Known rows, with every step that occurs:
J -> N -> F -> U -> A: [-18   7 -18 -21   2   1   5   2 -48  12  16  -6  17 -24  -2  16  -5 -46
  -2   6 -17  -2 -12  30 -30   1   1  12]
Q -> P -> R: [ -5  -1 -13  12  16   5   4  10   9  -6 -22 -11   8  -8  16 -12   7   8
   6 -20  19  -3   7  -2  35 -12  12 -66]
F -> U -> Q -> P -> R -> D -> Y: [-10  -5 -27   8  35   1  15   2 -27  -2  -2  -3   7 -10   7  -7  14 -12
   3 -17  25  -4   4   7 -15 -12   1 -50]
P -> S -> N -> F -> U: [-16   3 -23 -11   9   3  20   3  -8   8   9  18  10 -11   3  10   9 -33
   6   4  -9  -2   3  27 -17 -11  -9  37]
F -> U -> Q -> P -> R -> D: [ -3  -3 -17   5  35   6  20  12  -7  -7   2 -17  12  -8  11 -15   6  -6
   3 -25  17  -6  -7 -17  17 -16   6 -52]
P -> S -> N -> J: [ 13   0  -5 -31 -10   3   4 -15 -25 -10  16   2  -4 -12  25   1   7  -9
 -21  -5  -8   8   1   5   8 -28   4  11]
A -> U -> Q -> P: [ -8   6 -27  -6  18   7   3  -2 -43  -3  -4 -35  13  -8  -3  -3   1 -11
  -6 -11   1  -2  -9 -12  21  -6 -16 -80]
F -> N -> S -> P: [  8  -1 -17   9  -4   8  -1  -6  -8  10   0  23   0  -8   8 -20  11  16
 -14   3  -1   1 -16   0 -30 -11 -18  15]
D -> Y: [ -5  -3 -13   4   6  -5  -4  -9 -19   3  -4  11  -4  -2  -2   5   8  -6
  -1   1  12   1   9  20 -28   2  -2  -5]
P -> Q -> U: [-16   0 -15 -23  14   8   7   3   2  -2  10 -19  18 -18  -8  17  -4 -10
   3   3   3  -9 -13  -2  -1 -11  16 -49]
N -> F: [ -8   4 -20  -5  -1  -5   9   2  -9   5  -5   5   5   2   7  -1   2 -21
 -14   3  -3  -3  -8  11 -20   2   8  24]
N -> S -> P -> Q: [  6  -2  -7  -8   2  10  -7  -3  -7   9   3  16  11 -15   8 -23   1  26
 -23   5  16  -9  -2   4  -2 -10 -11 -36]
N -> S -> P -> R: [ 16  -3  -7  14  -2   8   5   2  12   9 -13  12  -1  -9  19 -22  13  26
  -9  -8  19  -5  18  -1   5 -18 -11 -45]
J -> N -> S: [  8  -1 -20  -4 -12  10  -6  -5   0   4  10 -19   2 -14   9   4  12  -7
 -18   1  -7  -3 -17  13  -6  -3   5   3]
R -> D -> Y: [  1  -6 -10   5  15  -6   1  -9 -16  -3   7   9  -3  -1   3  -3   5 -11
 -10 -10  16  -1   2   4 -31  -3   3   6]
P -> R: [  2  -1  -7   5   3   3   3   8  21   3 -18   0  -3  -1  12  -7  10  12
   6  -9  18  -2  17   0  22  -8   3 -42]
Q -> P -> S -> N -> F: [ -1   2 -26 -14   5  -4  11  -5 -12  -6  -1   9   8 -13  17   1   6 -23
 -17 -15  -8   4   2  17   6 -11   7   2]
N -> F -> U: [-26   6 -23   0  11   3  19  10 -13  11   3  10  13  -3  -2   6   5 -33
   8  12  -4  -8 -12  23 -32  -4  -2  38]
Q -> P: [ -8   1  -7   9  16   2   2   3 -13 -11  -7 -14  12  -8   6  -6  -3  -3
   0 -14  -1   1 -12   0  15  -6  10 -32]
A -> U -> Q -> P -> S: [-10   4 -12 -13  15   4   8  -1 -25  -8  -1 -13  11  -5   5  -5   9 -10
 -11 -16   4   3  16  -7  34  -8   2 -86]
F -> U: [-20   2  -6   4  12   7  11   8  -4   8   6   5   9  -1  -8   7   3 -16
  18  11  -2  -5  -3  13 -17  -4  -9  19]
Y -> D: [-13   2   0 -14   2   5   1  -7   6   6  13 -11  -6  20   5  -4   2 -14
  16  -1  -6  11   6   8  -1 -11  14   3]
R -> P -> S -> N -> F -> U -> A: [ -4   3 -13 -27  11  -2  16   0 -47  13  27  19  15 -20   6   9  -5 -39
   1  -4 -15   1   6  22 -12 -14  -3   9]
U -> Q -> P -> S -> N -> F: [  2   4 -31 -21   8  -4  16  -5 -28  -5   3   2  10 -15  16   1   8 -23
 -18 -15 -11   5   0  14   8  -9   2 -19]
F -> N: [-12   1 -27  -2   3   3  -1   1   4   1  -9   9  -1  -1  -3  -4  13  -4
   7   3  -2   7 -24   1 -11   4  -3  33]
J -> N: [ -1   0  -1  -8  -4   6  -8  -6  -5  -2  -3 -26   3 -23   0   7   0  -7
 -10  -3  -8   4 -12  10  12  10   5  -7]
S -> P: [  9  -2  15   9   1   1   0  -7 -12   4  -5  13   1 -10   3 -17  -6  21
 -10  -2   1   2   6  -4  -8  -4 -18 -14]

Rows:
[  6  -2  -7 -11   0  12 -10  -6 -10   9   2   2  13 -28   9 -20   1  23
 -28   4  12  -6 -10   9   4  -3  -7 -38]  J -> N -> S -> P -> Q
[ -2   2 -14 -35   1   9  -3  -7 -42   5  28 -20  21 -39   0  15 -10 -18
 -16  -2 -11  -6 -13  13 -18 -14   8 -61]  J -> N -> S -> P -> Q -> U -> A
[ -9   3 -26 -20  -5   6   2  -6 -28  -3   2   1  -2  -3  16  -8  12 -11
 -13   8  -4   7 -36  -2 -20 -16   7  39]  F -> N -> J
[ -6   3 -16  -1  22   3   9   3 -37  -9  -3 -25  13 -10   4  -5  -1  -2
  -1 -13  -4   3 -14  -6  16  -3   2 -66]  U -> Q -> P
[ -7   3 -38  -3  24   7  19   9 -16   1 -15 -15  14 -18  16  -4  13 -11
   9 -17   8  -2   2  12  23 -15  -5 -66]  S -> N -> F -> U -> Q -> P -> R
[ -8  -2 -10 -25  26   7  13   3  -6   3  15 -15  18 -20  -5  11  -9  -4
   3  -1   4  -8 -13 -12  10 -14  18 -52]  R -> P -> Q -> U
[  9  -3 -23  12   0   9   3   2  14  10 -17  17  -3  -8  18 -23  20  24
  -5  -7  18  -2   4   0   0 -16 -11 -29]  F -> N -> S -> P -> R
[ -6   3  -8 -26   2   0   5  -3 -35   0  25 -17  12 -19  -7  28 -10 -32
   5  -4 -18  -1  -5   3 -20 -12  11 -35]  Q -> U -> A
[  0  -2   5  -8   8   6  -7  -3 -10   7  -5  13  11 -18   2 -21  -8  28
 -15   3  16  -6   2   1   8  -2 -12 -42]  S -> P -> Q
[  8  -3   5  12   5   5   3   2  10   6 -21  10  -2 -10  14 -20   5  28
  -3 -11  19  -1  22  -4  15 -11 -10 -51]  S -> P -> R
[ -9   5 -21 -23   1   0   8  -1 -45  12  23   7  14 -20  -2  17  -4 -44
   5   3 -19  -2  -5  30 -33  -9 -12  22]  S -> N -> F -> U -> A
[  9   1 -20 -22   6   5   2 -13 -22  -7   7 -11   3 -19   5   6   8 -10
  -7 -21  -6   6  16   1  37 -17 -19 -57]  A -> U -> Q -> P -> S -> N
[ 14  -3  -8   9  -4  10  -1  -1  10   8 -15  -1  -1 -20  21 -18  13  24
 -15  -9  15  -3  11   5  12 -13  -6 -48]  J -> N -> S -> P -> R
[  9  -3  -4 -14   6   2   2  -8  -4 -13   7   4   3 -19  12   2   6  -4
  -4 -22  -7   8  13   9  33 -15  -1 -25]  Q -> P -> S -> N
[ 15  -3   0 -16  -4   0   2 -10   6  -6  11  13  -5 -14   9   8   8   0
  -4 -14  -7   8  22  10  24 -11  -7  -3]  P -> S -> N
[ -9   6 -29 -21  16   3  25   2 -35   8  12   3  11 -12  -1  10  12 -25
   4   3 -11   2   4  17  -8  -3 -14 -17]  P -> S -> N -> F -> U -> Q
[  6  -8 -31  12  15   1   3  -7  -5   4  -4  23  -5  -6  14 -19  20   4
 -13 -14  27  -2   0   5 -36 -15  -6  -5]  F -> N -> S -> P -> R -> D -> Y
[ 13  -1 -11 -19  11   2   7  -8 -18 -12   8  -3   5 -19  11   3   7  -2
  -4 -22  -8  10  12   5  33 -13  -6 -48]  U -> Q -> P -> S -> N
[ -6  -1 -16 -21   9  14   3  -5  -8   2  13 -22  19 -34  -2   9  -3   0
 -13   2  -1  -8 -18   4  -9 -14   7 -55]  J -> N -> S -> P -> Q -> U
[ -4   1  -8 -36  16   1   5   0 -41   6  28 -12  20 -26  -5  16 -16 -20
   0  -4  -7  -5  -9  -3  -1 -14  14 -57]  R -> P -> Q -> U -> A
[  5   2 -27 -15  -6  -4   7  -8 -12   3   1   7   1 -10  10   7   3 -21
 -12  -4 -11   0  -6  18 -12  -5  -7  34]  S -> N -> F
[-13   5 -34  -6  27   5  20   2 -45  -3   3 -19  20 -18   3   3   3 -26
   5  -9 -11   0 -19  12   1  -8 -10 -35]  S -> N -> F -> U -> Q -> P
[  4  -4  -1 -17  21   3   1   4  -7   8   2   9  11 -11   4 -16  -9  18
  -7   0  17  -6  -4  -9  29  -2   4 -35]  R -> P -> Q
[ -7   2  -3  -7  18   0  13   4 -20 -12   0  -4  12  -9  10  -7   7  -3
  -8 -18   2   7  14  -2  32  -4  16 -76]  U -> Q -> P -> S
[  2   0 -14 -14  17   5  12  -4 -19  -8  12   0   9 -22   6   7  10 -12
   5 -17 -10   7   9  12  26 -15 -11 -37]  F -> U -> Q -> P -> S -> N
[ -7   6 -32 -17  15   3  23   2 -41  10  10  -6  10 -12  -3  10   8 -25
   7   7 -12  -1  -9  15 -19  -1 -20  -7]  S -> N -> F -> U -> Q
[-21   5 -16  -9  23   2  22   9 -29  -5   0   1  20  -9  10  -5  11 -22
  -5 -11  -1   3   7   9  13  -6  15 -53]  N -> F -> U -> Q -> P -> S
[-15   6 -21 -22  10   0  12   2 -48   4  20   8  20 -23   6  12  -2 -46
   2  -7 -16   1   0  31 -14 -15  -1  -6]  Q -> P -> S -> N -> F -> U -> A
[-22   5 -17 -13  23   5  18   6 -32  -6  -1 -14  20 -21  10  -2  10 -25
  -9 -12  -4   5   1  15  20  -1  17 -56]  J -> N -> F -> U -> Q -> P -> S
[-12   0 -29 -18  11  12   7  -1  -1   4  10  -3  17 -23  -3   5   4   1
  -6   4   2  -7 -27  -1 -20 -17   3 -37]  F -> N -> S -> P -> Q -> U
[ 23  -6   4 -19   8  -2   7  -9   0  -2  14  18  -4 -14  11   1   2   5
  -3 -17  -5   9  19  -1  35 -15  -4  -7]  R -> P -> S -> N
